In the rows, zero is written as 128.
Known rows, with every step that occurs
T -> M: [129  97 132 132 132 153 105 125 174 131 117 100 115 148 128 112 121 102
 144 147  85 118 113]
V -> M -> T -> J: [144 131 141 122 137  95 127 129 186 100 151 146 147  86 127 107 106 109
 104 112  83 105 166]
M -> T -> J -> L: [155 129 150 114 121 106 131 142 188 135 187 135 132 100 134  93 131 108
  83  84  74  51 193]
V -> M -> T: [134 123 131 125 158 116 111 139 180 111 121 142 147  97 130 114 102 106
 127 156  89 137 128]
M -> V -> J: [160  81 139 111 172 125 122 130 195 135 135 136 126 118 127 117 114 101
  73 116 106 153 175]
M -> V -> C -> U: [166 124 140 113 153 136 123 151 192 132 103 120 117 119 120 143  90 106
  84 178 111 194 130]
T -> J: [123 116 129 127 124 142 131 118 192 129 138 133 123 120 133 103 128  83
 106 121  77 115 136]
N -> V -> M -> T: [110 124 104 116 170 113 114 135 178  94 115 138 144  76 112 135 102 116
 140 126  98 154 167]
C -> U: [127 128 124 145 130 149 122 135 190 154  95 126 131 142 135 133 116  75
 132 198  94 187 101]
V -> M: [131 115 121 117 158 150 109 134 183 121  99 133 142 112 140 124 110 100
 152 165  88 174 106]
L -> J -> V: [155  91 115 127 127 149 128 122 189 157 133 121 118  84 141  84 156 124
 122 115  79 105 100]
M -> T -> J -> V -> C -> F: [142 112 158  94 132 121 134 155 200  97 162 128 104  88 129  71 108 152
 102  94  98  73 157]
F -> X -> U: [106 150  93 153 118 175 113  94 175 170  70 151 140 197 134 121 113  29
 143 217  79 198  17]
J -> V -> M -> T: [153  93 120 115 154  89 113 137 188 120 150 124 130  62 131 104 113 133
 122 131  93 111 139]
V -> C: [126 130 123 108 153 179 121 148 188 115  98 133 107 124 132 114 107 106
 114 162  93 146  95]
N -> V: [ 89 113  97 122 152 157 118 124 185 123 102 124 121 112 117 128 124  89
 138 130  93 166 134]
V -> C -> F: [106 127 152 102 152 201 115 161 191 107  82 129 114 148 142 101 102 115
 153 173  99 168  85]
J -> T -> M -> V: [135  71 147 118 144  94 108 135 181 138 154 103 116 115 125 111 107 125
 109 100  85  93 150]
V -> C -> F -> X: [107 151 141 101 137 209 111 150 190 124  72 157 131 185 144  92  90  89
 153 196  91 192  48]
F -> X: [110 134 110 133 126 169 112 116 185 156  98 156 140 169 138 103 109  52
 126 185  74 170  58]
M -> T -> J -> V -> C: [160 114 131 102 131  99 140 142 198 104 177 129  96  65 120  87 112 140
  63  86  92  51 164]
V -> M -> T -> J -> L: [177 135 151 102 137  93 124 151 186 115 176 142 151  79 139 106 117 131
 111  87  79  81 197]
N -> V -> C -> U: [121 146 101 116 155 163 128 153 190 110  77 127 111 114 113 156  97 115
 131 163 116 204 125]
T -> M -> V: [152  77 145 120 140 124 102 121 175 134 137  91 117 131 118 118 113 105
 107 128  91 128 150]
F -> C -> U: [105 126 133 151 141 163 135 127 188 147  72 131 122 169 124 131 125  60
 142 228 101 195 105]

Rows
[177 105 124 121 141 102 123 135 182 127 147 133 141  49 135  87 135 153
 124 107  84  94 130] : L -> J -> V -> M -> T
[125 124 139 135 122 109 134 121 188 121 159 143 128 106 122  93 120  90
  81 110  79  75 164] : M -> T -> J
[127 124 129  92 134 181 114 148 198 132  98 142 117 149 145  79 100 113
 148 168  93 167  51] : J -> V -> C -> F -> X
[115  86 114 116 166 116 123 144 188 111 136 124 109 109 118 122 113 153
 143  57 106 101 183] : N -> V -> J -> T -> M
[175  67 152 114 162 118 113 128 183 127 147 108 118 131 119 118 112 126
  91  99 109 125 179] : T -> M -> V -> J
[121 110 125 136 130 146 129 138 188 151 125 147 131 102 147  89 143 120
 132 109  69  95  91] : L -> J -> T
[161  78 151 127 131 107 115 133 176 144 153 111 126 102 129  94 129 146
 112  74  77  76 140] : L -> J -> T -> M -> V
[172 112 119 104 138 165 131 144 191 130 124 125 101  75 138  87 140 150
 112 111  90 104  87] : L -> J -> V -> C
[167  94 148  98 153 141 107 142 176 109 125  95 102 122 114 123  95 132
  96 126 103 129 139] : T -> M -> V -> C
[ 91 130 138 127 124 191 107 129 188 150  83 154 149 194 147  88 106  61
 163 196  79 192  55] : C -> F -> X
[145  94 128 125 121  82 136 120 196 131 187 127 113  72 124  81 130 115
  73  88  81  50 173] : M -> T -> J -> V
[161  94 119 104 138 102 127 125 198 118 153 121 128  66 138 103 123 129
 122  99  85 121 150] : T -> J -> V -> M
[142  88 118 115 123 116 134 117 200 140 163 117 109  84 133  89 137 108
  99  94  79  89 147] : T -> J -> V
[111  91 132 130 135 124 111 139 181 136 135 112 113 130 135 107 115 121
 149 117  78  85 116] : J -> T -> M
[137 103 136 138 121 135 119 136 176 142 134 120 122 117 139  91 139 142
 151  93  71  65 104] : L -> J -> T -> M
[136  83 138 125 154 117 122 148 189 131 144 130 112 131 136 105 116 142
 130  88  97  82 148] : V -> J -> T -> M
[177 133 134 117 123  85 147 149 202 121 166 127 104  75 119 109 106 139
  68 118 104  90 164] : M -> T -> J -> V -> C -> U
[191  86 151  91 170 125 121 151 195 150 161 131 128 109 138 114 124 119
  77  92 102 130 202] : M -> V -> J -> L
[177  97 116 114 144 134 120 130 187 136 123 125 137  64 146  96 144 145
 148 118  84 133 100] : L -> J -> V -> M
[174 126 125 110 124 119 145 146 206 127 142 121 101  87 129 116 113 133
  90 129 103 132 136] : T -> J -> V -> C -> U
[140 139 148  97 115 128 131 144 200 110 149 156 121 125 131  63  95 126
  99 117  89  97 113] : M -> T -> J -> V -> C -> F -> X
